Each row was made from one walk, in order. Every step used is in the known rows, and no mark comes twice. Write each row's walk.
Known rows
bebu-zamod-sodil-ruvitap-gola: [ 17  13  49 -39  -5  42  22  39 -10 -41 -16 -59 -10  21  10  -9 -26  17
  -4   8]
gola-bebu-zamod-sodil: [  6  30  52  -3 -12   6 -94  31 -39 -36 -19 -83  11  13  31 -14 -20 -25
 -11 -28]
bebu-sodil-ruvitap-gola: [ 14  33  37   0   0  29  59   4  -3 -25  13 -41 -22  24 -21   9 -17  31
  -3  21]
gola-bebu-sodil-zamod: [  1  40  38  14  -3   3 -26   4 -38  -7  -3 -63  10  10   7  -7   5  -7
   4  -9]
zamod-bebu: [  9 -12   2  29  -8   1 -66  16 -30  -1  -8  33 -11   6  10  13  14  10
  -7  -5]
ruvitap-gola-bebu: [  9   9  28   9   0  12 -90  17 -30  -2  -6 -44 -15  25 -46  -8  16  25
  -1   7]
zamod-sodil-ruvitap-bebu: [  41   -2  -20   -5  -19    0   13  -11   -2 -103  -18  -19  -21   13
  -19    8  -32  -41   -5   -7]
zamod-sodil-bebu-fazug: [-35  -5  13 -13 -37  21 -29  11  30 -47 -17 -17 -14 -11  14  -7  -3 -15
  -5 -13]
ruvitap-gola-bebu-fazug: [-12   5  44   9 -17  27 -56  25  -2  14   4 -35 -25  13 -50  18   1  19
   4  -3]
sodil-ruvitap-gola: [ 26 -15  11 -18   3  25  33   3  -3 -28   2   3 -30  20 -34   9  -3  38
  -3  28]
zamod-bebu-gola-ruvitap-sodil: [ -5  30  36  -6 -18  10   7  11 -64  62  -6   8 -35  33 -39   2   8  21
 -10  11]
zamod-sodil-ruvitap: [ 26 -12  -9 -16 -10  19  43 -12 -21 -78 -14 -14 -13  12  30   9 -24   0
 -16   6]
bebu-gola-ruvitap-sodil-zamod: [-18  34  35 -53  -5  16 109  -2 -43  78  -9 -23  -7  24 -42 -21   9  15
   7  22]
gola-ruvitap-sodil-zamod-bebu-fazug: [-11  -2  30   9 -27  20  63  30 -53  74 -23  21 -16  11 -38   9   3  16
  -2  -8]
sodil-ruvitap-bebu: [ 51  -9 -15   3 -10  -9   8 -20  15 -77   3  19 -28  11 -50  13 -20 -31
  -2   4]
fazug-bebu-zamod-sodil-ruvitap: [ 45  21  26  -1 -12   7   1  23 -11 -82  -1 -88 -10   7  57  11 -59   5
 -15  15]
ruvitap-sodil-zamod: [ -7  12  17 -27  -8  -1  37  27  -8  82 -29 -17  17   0 -31 -18   8   2
  17   2]
gola-ruvitap-bebu: [ 27   8 -14  15  -2 -12  20 -19 -24 -48  -1  -8 -21  23 -65 -14 -12 -33
 -13 -11]
fazug-bebu: [ 20  10  -7  27  -3 -15 -28   9   2 -17  12 -59 -11   0   9  12 -19  17
  -1  21]
fazug-bebu-gola-ruvitap-sodil-zamod: [  4  44  25 -26 -10   1  82   8 -41  60   5 -80 -17  25 -33 -14 -10  34
   5  44]
zamod-bebu-sodil-ruvitap-gola: [ 24  21  38  26 -11  31  -2  21 -32 -24   3  -9 -37  26 -15  23  -4  42
  -7  18]
fazug-bebu-sodil: [   9   57   16   44   -5  -12   -1   11    1  -13   23 -100   -5    3
   18   12  -32   12   -1   12]

Which walk is each row?
[ -5  10  43 -18  -9   4 -82  20  29 -20  -9  -8   2  -3   3 -34  11 -16
   1  -6] => sodil-bebu-zamod
[ 21  20   3 -39 -21  11  29 -16   7 -89   0 -17 -36  16 -21   9 -27 -37
   0  12] => zamod-sodil-ruvitap-bebu-gola
[-11  10  22  -8 -11  13 -48   8 -22  15  10  30 -27   7   8  15  18  13
   5  13] => zamod-bebu-gola
[ -3  54  54  23  -4  15 -63  20 -29   4   4 -90 -11  28 -38  -3   1  19
  -1   0] => ruvitap-gola-bebu-sodil
[  37   25   39  -11   -9   26   -4   46  -10  -61   -1 -117  -18   21
   20    2  -46   34   -6   30] => fazug-bebu-zamod-sodil-ruvitap-gola
[ 15  -5  36  -8 -28  44 -13  12 -25 -65 -10 -50 -36  22 -18  27 -25  20
 -14   3] => zamod-sodil-ruvitap-gola-bebu-fazug
[-34  17  19 -48 -25  19 -41  -4  12 -44  -6 -28 -18   6  23 -30  17  -6
   1  12] => zamod-sodil-bebu-gola
[  3  30  56 -18 -16   1 -24  22 -12  27 -22 -35  -5  20 -48 -48   2  -8
 -14  -3] => gola-ruvitap-sodil-bebu-zamod
[-29  36  40 -42 -26   4 -45   8  30  50  -7 -11 -19   7 -48 -28  23   2
  13  20] => ruvitap-sodil-bebu-gola
[ -7  44  54   5   2  21 -29  25 -36  16  -8 -84   4  21 -26 -16  18  21
  11   5] => ruvitap-gola-bebu-sodil-zamod
[-25 -11  14  -6 -29  14 -35  -1  49 -18   0  22 -14 -14 -16  -1  12  -8
   1  -3] => sodil-bebu-fazug
[ 13  54  13  35  -6  -8  49 -16 -22 -44   8 -50 -17  25 -56  -7 -25 -40
 -12 -19] => gola-ruvitap-bebu-sodil
[ -8  13  15  -9 -24  -9 -62  15  22  38 -25 -13  -2   5 -47 -30  17  -2
   5   2] => ruvitap-sodil-bebu
[ 44  13  46 -13 -14  16 -59  10 -42 -88 -16 -59  -6  19  30   2 -33 -19
 -23  -7] => gola-bebu-zamod-sodil-ruvitap
[ -8  19  19 -28   1  15  70 -26 -33  -5  23  -4 -25  26 -10  -5  -1  12
 -14  22] => bebu-gola-ruvitap
[ 20  31  34  16  -2  -9 -41  34  10  -4  12 -82   3  -1  22   0 -31   4
   3  10] => fazug-bebu-zamod
[ -9  34  59 -22 -20  -2 -78  40  31  47 -25 -32   8   0 -36 -40   7 -15
  10 -11] => ruvitap-sodil-bebu-zamod
[-12  43  35 -33 -10  10  76  -6 -36  64   4 -25 -19  31 -51 -10  -8  12
  -5  17] => bebu-gola-ruvitap-sodil
